Each row was made from one walk, in order. Every step used is in the known rows, and no mark comes twice. Write each row's walk.
Known rows:
fazuk > movo: [ 0.61  1.52 -1.52 -0.65  3.89  1.63  0.13 -1.51 -1.85 -0.30 -1.19  2.64
  0.87 -2.82 -1.06  0.74 -1.46 -0.24 -4.41  1.18  1.66  0.27]
desu > metike > movo > lasi: [ 0.53  4.43  1.23 -1.63  0.67  2.82 -1.78 -1.34  3.83 -0.77  1.10 -0.25
  2.90  0.82  0.44 -0.12  0.22 -2.93  0.50 -4.37 -0.13  3.44]
kemu > detur > movo > fazuk > tiza: [-2.92  2.55  0.41 -0.60  1.27  5.55  1.58  0.63 -1.35 -4.18 -3.41  0.31
  0.48  0.10 -0.47  1.41 -1.90 -0.02 -1.55  0.39  1.39 -2.83]
fazuk > movo > detur > kemu: [-1.82  2.89 -0.29  2.37  1.77  1.91  3.17  2.13 -4.69 -3.29 -1.14 -1.36
  0.87 -2.89  2.02 -0.03  0.35 -0.70 -3.39  0.45 -0.53 -4.87]
kemu > lasi: [ 3.31  0.71  1.88 -1.36 -1.74  0.81 -1.27 -0.63  2.81  2.29 -1.15 -2.36
 -1.87  0.60  0.46  1.42 -1.34 -0.24  1.63 -1.83 -2.39 -1.15]
detur > kemu: [-1.09  0.83  0.84  1.23 -0.46  2.25  3.47  1.81 -2.34 -2.65 -0.40 -2.85
 -0.19 -2.58  1.87  0.28  0.73 -2.61 -0.34 -0.99 -2.49 -4.74]
desu > metike: [-0.41  1.33  2.18  0.45  0.96 -0.84  0.26  0.54 -0.78 -0.83  1.90  1.35
 -3.49  3.03  1.77 -2.15  1.25 -0.78 -0.05 -3.03  1.06  1.25]
fute > movo > fazuk: [-0.94  3.62 -1.43 -3.50  2.70  2.17  0.02 -3.19  0.90 -2.72 -2.63  1.12
  0.21  0.41 -1.98  1.41 -0.47  3.10 -3.35 -0.46  2.77  2.07]
metike > movo: [-0.07  1.57 -1.52 -1.54  2.81  2.16 -0.24  0.62 -0.69 -2.62  0.46 -0.66
  2.31 -0.54 -1.44 -0.16  2.20 -2.19 -0.68 -0.83  0.80  2.42]
dadol > lasi: [ 3.70  0.91 -0.37  0.54  0.62  2.00  0.03 -1.94  0.23  2.42  1.26  3.14
  0.84 -1.60  1.33  3.40 -2.11  0.38  1.94  0.01 -2.29  2.65]
metike > movo > detur > kemu > lasi > dadol: [ 2.89  2.47  2.98  1.34 -0.35 -0.45  1.92  0.53 -1.28 -0.10  0.43  0.60
  1.96  2.13 -0.40  3.20  0.51 -1.82  0.47 -1.50 -3.08  1.59]
dadol > detur: [-0.95  2.09 -0.79 -0.87  3.83 -2.72  3.14  1.42 -0.13  0.22 -0.79  0.52
  2.10  0.77  3.69 -2.32  3.16  1.13  0.39  0.37  1.02 -0.95]
fute > movo > lasi: [ 1.43  3.76 -1.07 -2.38  1.54  2.45 -2.55 -3.20  4.02  1.50  0.36 -0.81
  4.35 -1.30 -1.02 -0.70 -1.92  0.67 -1.67 -2.02 -0.47  2.01]
fute > movo > lasi > dadol > detur: [ 1.06  4.28  0.04 -0.99  4.60 -3.07  2.92 -0.54  0.99  1.46  0.38  2.75
  5.81  1.88  2.18 -1.04  2.27  1.01 -0.32 -0.43  0.16  2.89]
kemu > lasi > dadol: [ 4.06  1.00  3.34  0.63 -1.27 -1.76  0.51 -1.07  0.82  2.32  0.65  2.05
  0.91  3.07 -1.19  3.30 -0.76 -0.71  1.29 -1.12 -2.77  3.28]
movo > detur > kemu: [-2.17  2.05  0.42  2.70 -0.19  1.01  3.17  2.88 -3.73 -3.08 -0.64 -2.61
  0.47 -1.46  2.47 -0.35  1.00 -0.64 -1.14 -0.22 -1.37 -5.05]
desu > metike > movo: [-0.36  2.51 -0.01 -1.20  3.47  1.58 -0.12  1.09 -1.16 -3.19  1.73  0.35
 -0.12  1.50 -0.23 -1.69  3.05 -2.79 -0.83 -2.87  1.52  3.44]
kemu > detur > movo > fazuk: [-2.86  3.37 -0.76 -0.95  1.14  3.21  0.82 -0.28  1.15 -1.33 -4.27  2.62
  0.25  0.16 -1.64  3.48  0.00  1.78 -4.05 -1.91  2.15 -0.85]
dadol > lasi > movo: [ 6.68  1.30 -3.08 -2.68  5.15  1.52 -0.32 -2.96  1.55  1.54  2.59  1.44
  2.32 -0.16 -1.50  1.29 -1.03 -0.48 -1.14  0.61 -3.18  0.38]
lasi > dadol > detur: [ 0.28  2.47  0.50  0.17  3.83 -4.30  4.25  0.90 -0.98  0.68  0.24  3.19
  3.67  2.58  2.71 -0.73  3.21  0.68  0.51  0.48  0.42  1.95]
fute > movo > detur > kemu: [-1.54  2.90 -1.11  1.54  2.19  1.51  2.57  2.10 -4.15 -3.05 -0.41 -2.77
  1.51 -2.12  1.44 -1.67  1.02  0.49 -2.98 -0.02 -0.96 -4.41]
metike > movo > lasi > dadol > detur: [ 0.60  4.36  0.56 -0.67  3.89 -2.68  3.21  0.14  1.01  0.47  0.33  2.64
  5.88  2.20  2.46 -0.23  3.05 -0.57  0.72 -0.82  0.03  3.28]
movo > lasi > dadol: [ 2.19  2.37  2.70  1.02 -1.32 -1.04  0.22 -2.08  2.03  1.62  1.40  3.45
  4.26  2.46 -1.11  3.15 -1.15 -1.16  0.84 -1.42 -1.86  4.76]
kemu > detur > movo > lasi > dadol: [ 1.40  3.03  1.60  1.68 -0.05  0.17  0.21 -0.75  1.84  2.63  0.64  4.28
  5.18  1.45 -1.80  3.38 -0.78 -0.96 -1.55 -2.29 -1.71  3.35]
lasi > dadol > detur > movo > fazuk: [-1.53  4.16 -0.53 -2.39  2.41  0.57  3.47 -0.77 -0.09 -1.63 -3.84  3.69
  1.23  0.93 -0.57  4.23  2.01  1.11 -2.11 -1.08  3.31  1.42]
dadol > detur > kemu > lasi: [ 2.11  2.26  2.18 -0.94 -0.29  0.95  2.65  1.23  1.05  0.57 -1.74 -4.10
 -0.96 -0.83  3.54  0.47  0.63 -1.50  1.72 -2.30 -3.54 -4.88]

Which walk is each row?
[ 1.34  2.19 -2.53 -0.15  3.85 -1.54 -0.63  0.35 -0.95 -0.87  0.86 -0.19
  2.30  2.25 -0.68 -1.76  0.71  2.31 -3.06  1.64  0.42 -1.54]  lasi > movo > detur
[ 1.15  2.71 -1.03  1.39  2.29  1.78  2.93  1.38 -3.00 -2.35  0.53 -1.82
  1.64 -1.51  1.78  0.30  0.55 -0.87 -1.71  0.13 -2.87 -4.92]  dadol > lasi > movo > detur > kemu
[ 2.91  2.61 -1.61 -0.88  2.96 -1.15 -1.33  0.09  0.52  0.42  0.30 -1.32
  1.35  2.55 -0.47 -0.98  0.11  2.21 -2.28  0.74 -0.65 -2.11]  kemu > lasi > movo > detur
[-1.75  3.40 -0.63  1.12  2.98 -0.51 -0.51  2.27 -2.69 -2.95  0.79  0.58
  0.93  2.63  0.79 -2.13  2.53  0.96 -1.90 -0.84  2.55  1.89]  desu > metike > movo > detur
[ 3.22  2.62 -2.76  0.13  4.12 -0.60 -0.64 -0.58 -0.79  0.44  1.35  1.33
  2.71  1.50 -0.08  0.05 -0.26  2.52 -2.12  1.62 -0.73 -0.27]  dadol > lasi > movo > detur
[ 0.18  2.45 -1.86 -0.61  4.32 -1.14  3.74  1.77 -2.16  1.54 -1.04  3.38
  3.33 -0.76 -0.18  1.56  3.59 -0.53 -2.00 -0.41  1.53  0.20]  lasi > dadol > detur > movo
[-1.72  1.32 -2.37  1.46  2.56  2.50  0.01  2.52 -0.44  2.08 -1.63  1.78
  1.85 -1.94 -1.65  0.53  0.76  0.39 -4.72 -1.71  0.04 -2.81]  kemu > detur > movo
[ 1.18  3.75  0.14 -1.28  1.04  2.90 -1.59 -3.15  3.35  1.34 -0.89  1.32
  3.69 -2.21 -0.17  1.59 -2.88 -1.10 -2.08 -1.45 -0.02  1.32]  fazuk > movo > lasi
[ 3.46  1.35  3.73  1.26 -1.56 -0.67  2.13 -0.20 -0.44  0.94  0.56  0.62
  0.80  1.70 -0.29  3.55 -0.45 -1.96  1.12 -1.69 -3.95  0.91]  detur > kemu > lasi > dadol
[-1.61  3.02 -0.75 -2.52  0.56  2.86  1.39 -1.31  0.48 -1.94 -3.91  2.20
 -0.54 -0.35 -1.88  4.63  0.50  0.81 -2.38 -1.18  3.15  0.43]  detur > movo > fazuk
[ 2.10  3.60  2.75  0.39  0.44 -0.28  0.18 -1.54  1.40  0.02  2.29  3.59
  4.18  3.22 -1.22  2.32  0.33 -2.60  0.41 -2.85 -1.10  6.48]  desu > metike > movo > lasi > dadol
[ 2.87  2.99  3.71  1.48 -0.08 -0.79  2.03  0.75 -1.57 -0.51  1.15  1.10
  0.70  3.12  0.19  2.42  0.93 -2.15  0.31 -2.51 -2.72  2.02]  desu > metike > movo > detur > kemu > lasi > dadol
[-0.69  3.48  1.56 -1.86  1.54  3.85  3.09 -0.08 -1.37 -3.49 -3.33  0.66
  0.82  1.10  0.29  2.62 -1.02 -0.62  0.34  0.41  1.20 -1.30]  kemu > lasi > dadol > detur > movo > fazuk > tiza
[-0.84  2.85 -2.88  0.35  3.94 -0.85 -1.30  0.41 -2.42 -0.76  0.08  0.00
  2.36  0.55 -0.58 -2.72  0.48  4.40 -3.94  1.52  2.19  0.40]  fute > movo > detur
[-0.42  4.45  0.24 -2.90  1.77  0.87  2.98 -1.09  0.90 -0.71 -4.25  2.98
  0.55  1.05 -0.46  4.77  1.53  1.06 -1.59 -1.68  2.49  1.00]  kemu > lasi > dadol > detur > movo > fazuk
[ 1.98  2.62  1.71  0.24 -0.58  2.06  0.91  0.82 -0.33  0.07 -2.00 -3.35
 -1.15 -1.35  1.86  1.46 -1.15 -0.78 -0.63 -1.58 -2.85 -4.62]  fazuk > movo > detur > kemu > lasi
[ 1.34  2.67 -1.21 -1.11  3.63 -0.83  3.23  1.46 -1.19  2.49 -1.34  2.55
  2.58 -0.56 -0.13  2.06  3.12 -0.57 -1.39 -1.04  0.85 -0.19]  kemu > lasi > dadol > detur > movo
[-0.64  3.98  1.16  0.65  2.54  0.58  5.63  1.95 -1.79 -2.56 -0.12 -0.96
  4.26 -1.01  3.36  0.13  3.09 -3.18  0.22 -1.73 -2.40 -2.18]  metike > movo > lasi > dadol > detur > kemu
[ 3.30  2.57  2.36  1.10  0.29 -0.85  1.58 -0.22 -1.25  0.76  0.66  0.66
  1.70  1.80 -0.68  2.37 -0.37 -0.30 -0.54 -1.14 -3.04  1.13]  fute > movo > detur > kemu > lasi > dadol
[-0.07  2.42 -0.93  1.14  2.14  1.08  2.99  2.09 -3.07 -3.19  0.19 -2.88
  1.33 -0.96  1.35 -0.89  1.24 -1.02 -2.43  0.12 -2.17 -5.76]  lasi > movo > detur > kemu
[ 5.54  2.35 -1.32 -3.65  4.56  0.76  1.50 -0.79  2.11  0.34  0.47 -3.61
  1.05  0.38  0.08 -0.73  0.87 -1.85 -1.34 -0.95 -4.03 -4.93]  dadol > detur > kemu > lasi > movo
[ 3.10  3.39 -1.38 -3.78  2.83  2.41  0.64 -4.13  2.44 -1.66 -1.25  2.45
  0.56  1.30 -1.48  4.08 -1.17  1.11 -1.50 -0.22 -0.06  1.50]  dadol > lasi > movo > fazuk
[-2.37  3.09  0.32 -2.01  2.12  4.33  3.05  0.45 -1.90 -4.50 -3.46  0.20
  0.71  0.06  0.66  1.31 -0.47 -0.36 -0.34  0.95  2.35 -2.29]  dadol > detur > movo > fazuk > tiza
[-0.64  3.52  1.66  1.11  1.54 -0.20  5.75  1.73 -1.50 -1.74 -0.29 -0.83
  3.43 -0.84  3.91  0.19  2.33 -2.47  0.46 -1.38 -2.56 -3.01]  movo > lasi > dadol > detur > kemu
[ 5.96  1.61 -1.01 -3.36  3.22  1.71  0.41 -1.24  2.14  0.29  0.76 -3.73
  0.31  0.13 -1.24  0.06 -0.13 -2.17 -1.46 -1.09 -4.44 -4.52]  detur > kemu > lasi > movo
[ 0.66  3.68  0.09 -1.84  0.23  3.30 -2.04 -1.60  4.15 -0.36  0.26 -0.84
  4.58 -0.63 -0.49  0.98 -0.36 -2.42  0.41 -2.69 -0.59  2.84]  metike > movo > lasi
[ 0.60  3.81  1.11 -0.22  2.91 -3.40  3.33 -0.07  1.23  1.26  0.12  2.94
  5.13  2.45  3.00 -0.08  2.39  0.24  1.02 -0.63 -0.19  2.44]  movo > lasi > dadol > detur
[ 0.32  4.26 -0.80 -1.68  1.25  1.67  0.25 -0.61  3.53  2.39 -1.29  0.56
  4.63 -1.69  0.93  1.43  0.64 -1.12 -0.46 -2.57  0.38 -0.10]  dadol > detur > movo > lasi
[ 1.87  2.80  1.54 -0.42  2.86 -3.84  3.52  0.65  0.36  1.78 -0.36  1.98
  2.74  2.88  2.88 -0.04  2.59  0.64  1.35 -0.38 -0.72  1.26]  kemu > lasi > dadol > detur
[ 2.91  3.35 -0.25 -4.72  1.72  1.87  0.04 -3.58  3.74 -1.64 -2.47 -0.26
 -0.77  2.44 -1.95  3.06 -0.83  0.81 -1.74 -1.15 -0.20 -0.34]  kemu > lasi > movo > fazuk
